Each row comes from the steps of one walk. Every step used is in the known rows, and no mark comes twice. Write the walk behind each row, first mark first.
(in the rows, 128 means zero)
Known rows:
bilaz > fafa > degel > rada > retidu > zezi: [126 132 164 117 199  81 138 188 128 140 133 124 174 147  82 127 116  75
  84 141 149 122 109 105 162 179 170  90 123 148 169 158  92 133 141  73
 144]
fodi > fafa: [141 132 151 138 125 159 188 121 155 142 130 121 152 129 139 126 111 131
  95 128 184 131 124 112 124 148 131 142 126 141 125 125 111 119 102 129
 140]
retidu > rada > degel > fafa > sedo: [115 128 165 138 176  78 125 179 131 147 123  88 178  99 110 120 118 140
  79 134 100 169  94  90 132 197 156 134 128 139 211 160 186 167 104 127
 139]
bilaz > fafa: [129 134 148 135 151 117 149 151 118 141 137 124 151 146 123 133 111 140
 100 137 148 140 129 114 133 140 133  98 122 140 119 124 139 124 134  74
 142]
detus > zezi: [135 146 143 135 170 140 137 126 152 140 149 110 143 121 128 138 121 123
  72 129  94 137 120  97 129 104 121 145 103 119 106 117 146  99 125  93
 139]
nazag > fafa > degel > rada > retidu > zezi: [124 124 173 121 196  91 131 174 131 131 157 113 174 122 129 122 117  59
  72 129 134  99 111 109 194 197 159 135 125 144 160 160  75 151  95 117
 130]
rada > retidu: [138 144 158 132 154 119 145 139 139 140 152 120 151 115 130 139 116  87
 115 167 122 127 128 108 160 171 124 123 122 137 106 139 126 116 115 113
 136]
rada > retidu > zezi > nerur: [137 147 149 120 183 128 147 140 155 150 184  90 151 113 120 133 122  72
 109 169 156 128  82 121 167 172 135 123 122  84 138 132  55 142 119  75
 151]
lizik > zezi > detus > fafa: [127 125 162 135 111 100 120 177 174 147 191 151 158 110 123 129 104 124
  63 133 120 138 168 126 144 134 138 139 107  86  83 140 159 158 136  97
 155]
rodol > fafa > rorol: [138 141 168 131 170 106 128 174 118 148 162 130 117 130 129 129 112 129
  99 131  95 111 123 116 178 175 123 139 117 141 171  93 179 128 127 125
 146]
detus > zezi > lizik: [134 150 143 131 169 142 137 129 158 132 182  78 145 121 127 117 114 124
 120 120  95 128 122 102 128 100 126 154 112  56 101 119 143 106 129  92
 149]
detus > fafa > degel > rada: [136 139 170 122 158  96 118 187 145 137 142 134 166 129 100 124 119 133
  38 102 113 130 134 100 147 156 152 153 103 147 137 177 189 168 140 101
 136]
noti > fafa > rodol: [134 149 145 125 157 114 127 103 123 160 155 137 154 123  86 135 115 141
 104 110 197 109 128 108 148 144 132 141 113 144 150 144  90 125 127 123
 131]
rodol > fafa: [133 131 157 136 131 121 144 154 130 136 159 126 115 120 130 131 105 127
 103 132 109 132 123 111 176 175 121 135 110 136 128  97 122 119 108 133
 129]
detus > fafa > degel > rada > retidu: [133 146 178 124 166  89 117 188 139 137 149 136 177 122  98 128 116  90
  46 140 118 119 136  95 173 185 151 135 115 156 124 183 188 166 131 100
 142]
nazag > fafa > degel > rada > retidu: [127 132 173 120 174  95 128 173 126 121 154 124 174 131 142 124 116  69
  74 135 132 103 140 100 190 191 152 138 123 168 131 163 142 148  91 117
 126]
rorol > fafa > nazag: [129 126 150 119 166 114  96 170 112 141 156 123 146 161 104 159 118 109
  99 122 115 113 138 104 179 138 136 153 117 137 170 128 119 136 124 112
 128]
pudo > fafa: [142 127 145 137 142 116 147 144 145 138 142 150 160 123 134 132 117 107
 107 130 117 135 105 111 135 151 120 134 117 126 133 122 109 112  76 115
 141]
lizik > zezi: [133 130 147 123 110  90 149 170 176 141 150 126 135 113 125 138 121 117
 110 129 120 136 131 118 135 122 130 144 108 129 115 132 116 122 129 119
 135]
rorol > fafa: [130 124 148 135 152 118 146 143 137 138 152 113 147 152 124 157 113 139
 101 123 115 119 135 104 181 151 120 145 122 132 125 120 122 128 123 120
 142]
rada > degel > fafa > bilaz: [133 117 171 128 162  80 140 178 137 116 134 111 174 118 136 137 106 130
  86 143 122 129 126  89 128 198 152 131 113 162 173 143  89 173 110 147
 129]
rada > degel > fafa: [125 135 154 139 154  82 131 161 146 135 129 114 172  98 121 132  96 133
  86 143  88 137 118 106 127 206 145 138 121 154 135 144 123 168 108 135
 139]
sedo > fafa: [135 124 143 163 174  87 133 149 144 179 132 119 150 124 129 132 115 128
  98 121 114 132 122 109 135 152 119 130 125 128 134 128 133 122  97 106
 137]
noti > fafa > degel > rada > retidu > zezi: [124 139 160 119 191  91 130 127 145 149 153 123 175 132  82 129 108  72
  88 139 186 113 107 100 175 194 171 127 120 153 167 166  78 131 135 128
 141]
zodal > zezi > lizik: [137 146 125 114 188 177 148 139 159 125 179  97 137 126 124 117 113 119
 147 121 120 141 121 133 130 188 133 149 122  70 103 132 109 120 129 123
 134]
degel > rada: [143 121 153 127 151 104 144 160 159 139 125 137 143 120 116 130 129 120
  85  97 162 126 132 108 136 146 145 148 104 145 119 154 128 127 130 131
 141]
bilaz > fafa > pudo: [130 134 154 114 169 106 145 167 103 141 140 134 161 159 120 132 119 150
 100 139 161 146 123 109 141 173 148  98 133 139 151 114 154 124 137  65
 128]
rodol > fafa > degel > rada > retidu: [130 139 177 120 159  90 129 193 133 125 149 135 135 127 101 126 108  74
  86 143 110 111 129  91 203 208 150 129 110 173 150 134 146 129 107 135
 126]
rorol > fafa > degel: [133 138 149 120 165 108 127 166 129 128 154 105 150 169 114 154 109 146
  97 129  62 117 134  94 182 153 128 155 117 151 169 124 139 132 125 107
 130]
retidu > rada: [126 123 150 136 155 124 147 143 140 150 140  90 140 111 106 135 135 137
 106 125 128 127 102 110 138 138 133 139 113 109 160 148 180 118 117 114
 144]
lizik > zezi > nerur: [138 138 140 109 117 103 145 169 187 145 177 105 137 115 123 135 126 112
 105 133 157 141 115 123 138 118 135 141 110 101 116 128 112 145 131  78
 149]
zodal > zezi: [142 140 123 116 188 170 146 139 154 131 144 128 136 124 130 138 121 118
 100 127 121 148 118 127 131 188 130 141 113 135 109 131 114 113 125 125
 123]
degel > fafa > rodol: [143 125 159 128 166 104 125 176 144 149 115 147 163 105  99 134 115 132
  78  80 103 117 116 110 128 152 136 171 110 155 168 147  88 145  96 127
 128]
rorol > fafa > degel > rada > retidu > zezi > nerur: [128 135 157 100 210  90 133 183 154 143 173  94 170 157  88 147 123  71
  78 133 153 101  99  96 213 187 160 136 125 116 182 149  67 157 128  80
 153]
retidu > rada > degel > fafa: [108 124 157 146 164  85 134 165 142 145 123  83 170  87  97 129 113 137
  85 141 102 128  94 104 129 204 152 134 124 132 176 159 173 168 103 131
 151]
rodol > fafa > degel: [134 147 157 121 142 113 127 174 125 129 163 116 115 136 119 128  98 134
  99 137  59 129 121 100 179 178 128 145 107 150 165 103 145 124 109 121
 119]
noti > fafa: [129 139 140 138 143 123 139  87 137 151 158 124 154 131 121 136 106 134
 107 133 182 133 127 110 147 153 136 135 117 139 116 132 125 122 126 128
 142]
rodol > fafa > degel > rada > retidu > zezi > detus: [128 126 171 120 181  96 118 196 140 133 180 144 135 128  94 117  95  62
  79 142 111 109 137 107 204 215 163 128 106 120 169 122  79 129 111 131
 139]
zezi > zodal: [150 141 153 123 143 132 141 135 140 133 178 107 134 123 125 154 106 135
  60 136 110 127 117 120 139 145 116 148 108  97 120 140 127 126 120 129
 133]

Write each row's walk:
[110 143 150 138 156  93 137 146 132 145 150  72 148  98  95 133 128 147
 110 169 129 123 104 107 137 184 131 113 121 115 163 158 179 143 129 114
 148] : retidu > rada > degel
[140 115 163 120 169 112 133 174 140 136 119 148 172 123 127 131 115 136
  82 103 104 146 109 106 136 191 158 167 126 151 164 119 138 145  98 127
 121] : degel > fafa > pudo
[129 143 166 135 190  67 117 182 133 144 133 119 175 107 121 129 103 137
  84 143  75 116 117 112 129 208 144 140 129 160 176 136 176 175 130 129
 158] : rada > degel > fafa > rorol
[132 134 165 118 151 112 139 173 114 137 157 140 124 132 126 129 114 136
 106 136 126 138 117 103 183 208 139 139 121 137 158  85 137 120 109 125
 115] : rodol > fafa > pudo
[133 141 148 130 156 115 128 103 123 152 159 127 158 140 133 125 106 140
 100 126 179 176 126  95 151 147 144 135 123 144 154 135 137 121 129 122
 129] : noti > fafa > sedo
[111 122 164 124 179  75 131 182 126 146 123  98 180  99  90 128 123 148
  88 145 116 134  90  98 139 235 168 138 135 133 208 145 187 170 104 124
 136] : retidu > rada > degel > fafa > pudo
[120 136 156 127 164  80  83 184 119 136 134 124 168 107 101 131 100 104
  84 141  87 131 120 109 127 192 160 147 115 156 175 153 122 179 107 129
 127] : rada > degel > fafa > nazag
[142 129 155 157 212  72 118 168 131 188 136 129 156 129 127 129 121 131
  95 119  99 115 123 116 136 151 121 134 131 130 174 121 189 127 118  98
 154] : sedo > fafa > rorol
[129 135 160 132 166  75 119 177 133 137 128 117 176 109 133 119 102 136
  80 138  89 177 118  93 130 203 149 136 124 159 174 148 131 169 111 127
 126] : rada > degel > fafa > sedo
[139 160 136 123 178 149 135 128 162 142 175  91 143 122 130 136 126 117
  68 135 131 139 105 100 132  96 123 147 102  90 109 111 143 122 125  53
 152] : detus > zezi > nerur
[146 155 150 128 173 147 133 126 147 133 180  97 142 122 122 158 110 124
  26 134  89 127 112 102 131 106 115 151  95  82 107 125 142 107 121 106
 136] : detus > zezi > zodal
[138 139 143 149 184  78 117 168 138 168 137 113 155 137 119 130 111 136
  93 128  60 132 124 101 139 153 129 139 119 143 172 131 156 126  99  95
 123] : sedo > fafa > degel
[140 106 171 128 156 126 151 149 115 114 169 112 156 142 183 137 128 120
  92 118 163 116 140 100 166 150 132 135 119 139 149 126  89 147  94 129
 117] : nazag > fafa > bilaz
[128 138 181 124 191  87 121 188 144 146 149 126 177 116  86 125 117  76
  46 135 120 122 108 103 175 194 159 134 113 128 153 187 120 171 136  99
 141] : detus > fafa > degel > rada > retidu > zezi
[133 127 155 113 172 107 139 162 119 137 151 130 156 167 121 156 125 149
 100 127 130 125 131  97 188 184 137 149 133 135 162 107 135 129 123 110
 125] : rorol > fafa > pudo
[129 117 176 138 183 103 121 170 153 155 173 153 177 105 102 122 108  66
  46 135 171 120 142 122 174 190 156 122 114  84 104 171 101 165 132 107
 164] : degel > rada > retidu > zezi > detus > fafa
[113 128 167 139 197  68 120 184 130 154 126  90 178  96  95 128 121 139
  83 139  88 108  93 107 131 202 151 140 129 140 217 153 226 176 126 126
 168] : retidu > rada > degel > fafa > rorol
[145 146 163 129 179 125 145 135 139 144 187  99 150 110 109 155 107  80
  69 166 113 114  93 125 166 180 123 127 118  76 135 147  56 127 115 125
 138] : rada > retidu > zezi > zodal
[134 136 164 130 144 111 131 169 119 139 158 129 119 129 143 119 111 128
  97 123 108 173 121  96 178 171 130 136 114 141 164 101 133 120 108 125
 119] : rodol > fafa > sedo
[146  98 170 130 158 113 149 173 145 118 124 133 164 136 146 140 117 124
  81 100 122 133 124  93 129 148 149 155 107 155 172 130  90 149 100 146
 125] : degel > fafa > bilaz
[133 119 165 129 180  97 150 157 158 149 135 129 158 107 101 129 129  61
  93 131 172 115 106 113 163 181 151 127 114 124 133 161  61 127 124 126
 146] : degel > rada > retidu > zezi
[135 132 167 118 148  95 127 194 138 126 142 135 122 136 104 123 111 120
  77 106 107 121 127  97 177 181 149 148  97 165 164 124 142 129 115 137
 124] : rodol > fafa > degel > rada
[136 134 161 126 163 116 126 148 114 143 159 124 156 114 140 129 125 128
  88 102 145  96 134 117 165 150 116 150 120 138 141 141  86 142  90 112
 120] : nazag > fafa > rodol
[131 115 186 118 202  95 116 187 137 154 175 168 189 117  97 118 120  79
  48 138 183 125 137 115 180 223 175 125 125  88 137 158 117 164 135 101
 146] : degel > rada > retidu > zezi > detus > fafa > pudo
[129 135 158 124 155 118 124 154 116 125 167 105 154 136 161 125 107 130
  85 129  78 118 132 110 167 161 131 153 119 148 147 133 141 144  95 106
 118] : nazag > fafa > degel
[118 105 172 136 172  83 143 178 134 126 129  83 178 109 109 140 126 134
  87 140 134 120 102  84 130 193 161 127 117 138 215 160 141 172 104 144
 137] : retidu > rada > degel > fafa > bilaz
[135 138 165 111 189  96 133 182 156 132 170  91 160 124  88 107 116  72
 138 125 116 108 107 110 163 178 162 144 118  75 164 166  78 136 133 115
 145] : fafa > degel > rada > retidu > zezi > lizik
[151 105 156 152 184  86 143 167 136 159 138 121 155 143 143 138 126 126
  96 123 148 128 131  92 134 144 131 120 118 135 173 128 101 127  99 118
 124] : sedo > fafa > bilaz
[126 117 177 127 194 101  73 194 127 155 180 161 176 111  81 121 114  38
  44 133 167 114 145 122 172 178 173 132 105  89 145 179  99 173 132  99
 149] : degel > rada > retidu > zezi > detus > fafa > nazag
[141 108 161 124 163 116 153 159 128 121 158 112 154 174 139 166 127 136
 103 121 154 111 147  85 181 143 130 136 117 140 170 120  86 133 125 133
 128] : rorol > fafa > bilaz
[134 126 163 132 160 122 131 148 113 139 162 116 159 133 183 117 118 127
  83 116 128 161 132 104 169 153 128 143 130 139 145 131 134 141  91 111
 117] : nazag > fafa > sedo
[132 125 182 125 199  92 108 182 142 162 172 166 179  96  68 122 120  70
  45 111 186  97 145 117 172 182 152 126 108  90 139 184  66 166 130 102
 154] : degel > rada > retidu > zezi > detus > fafa > rodol
[129 143 180 121 191  90 122 192 149 137 183  93 181 117  82 105 111  80
  96 128 120 112 111 110 173 191 164 143 122  64 147 186 117 174 142  97
 150] : detus > fafa > degel > rada > retidu > zezi > lizik
[141 127 150 144 190  79 131 166 126 178 134 136 164 135 124 128 125 137
  99 125 126 141 117 105 144 184 138 132 135 127 164 117 149 122 100  96
 118] : sedo > fafa > pudo
[133 124 166 120 166 119 138 149 109 132 162 127 163 133 166 126 126 133
  88 125 147 125 127 112 172 192 141 146 134 134 141 115 136 143  94 109
 115] : nazag > fafa > pudo
[127 133 163 120 171  74 128 179 128 137 128 128 180 109 118 128 104 145
  87 145 102 143 110 101 136 239 161 141 132 156 167 133 138 170 111 128
 126] : rada > degel > fafa > pudo
[141 147 188 117 191  97 119 186 139 142 182 110 176 119  81 146 106  79
   4 140 113 109 101 110 177 194 153 138 112  92 151 194 116 174 131 112
 140] : detus > fafa > degel > rada > retidu > zezi > zodal
[134 145 152 109 215 146 104 185 155 127 177 163 177 127  99 126 103  72
  35 145 121 128 164 113 167 233 164 131 111 132 104 176 175 160 131 107
 140] : zodal > zezi > detus > fafa > degel > rada > retidu
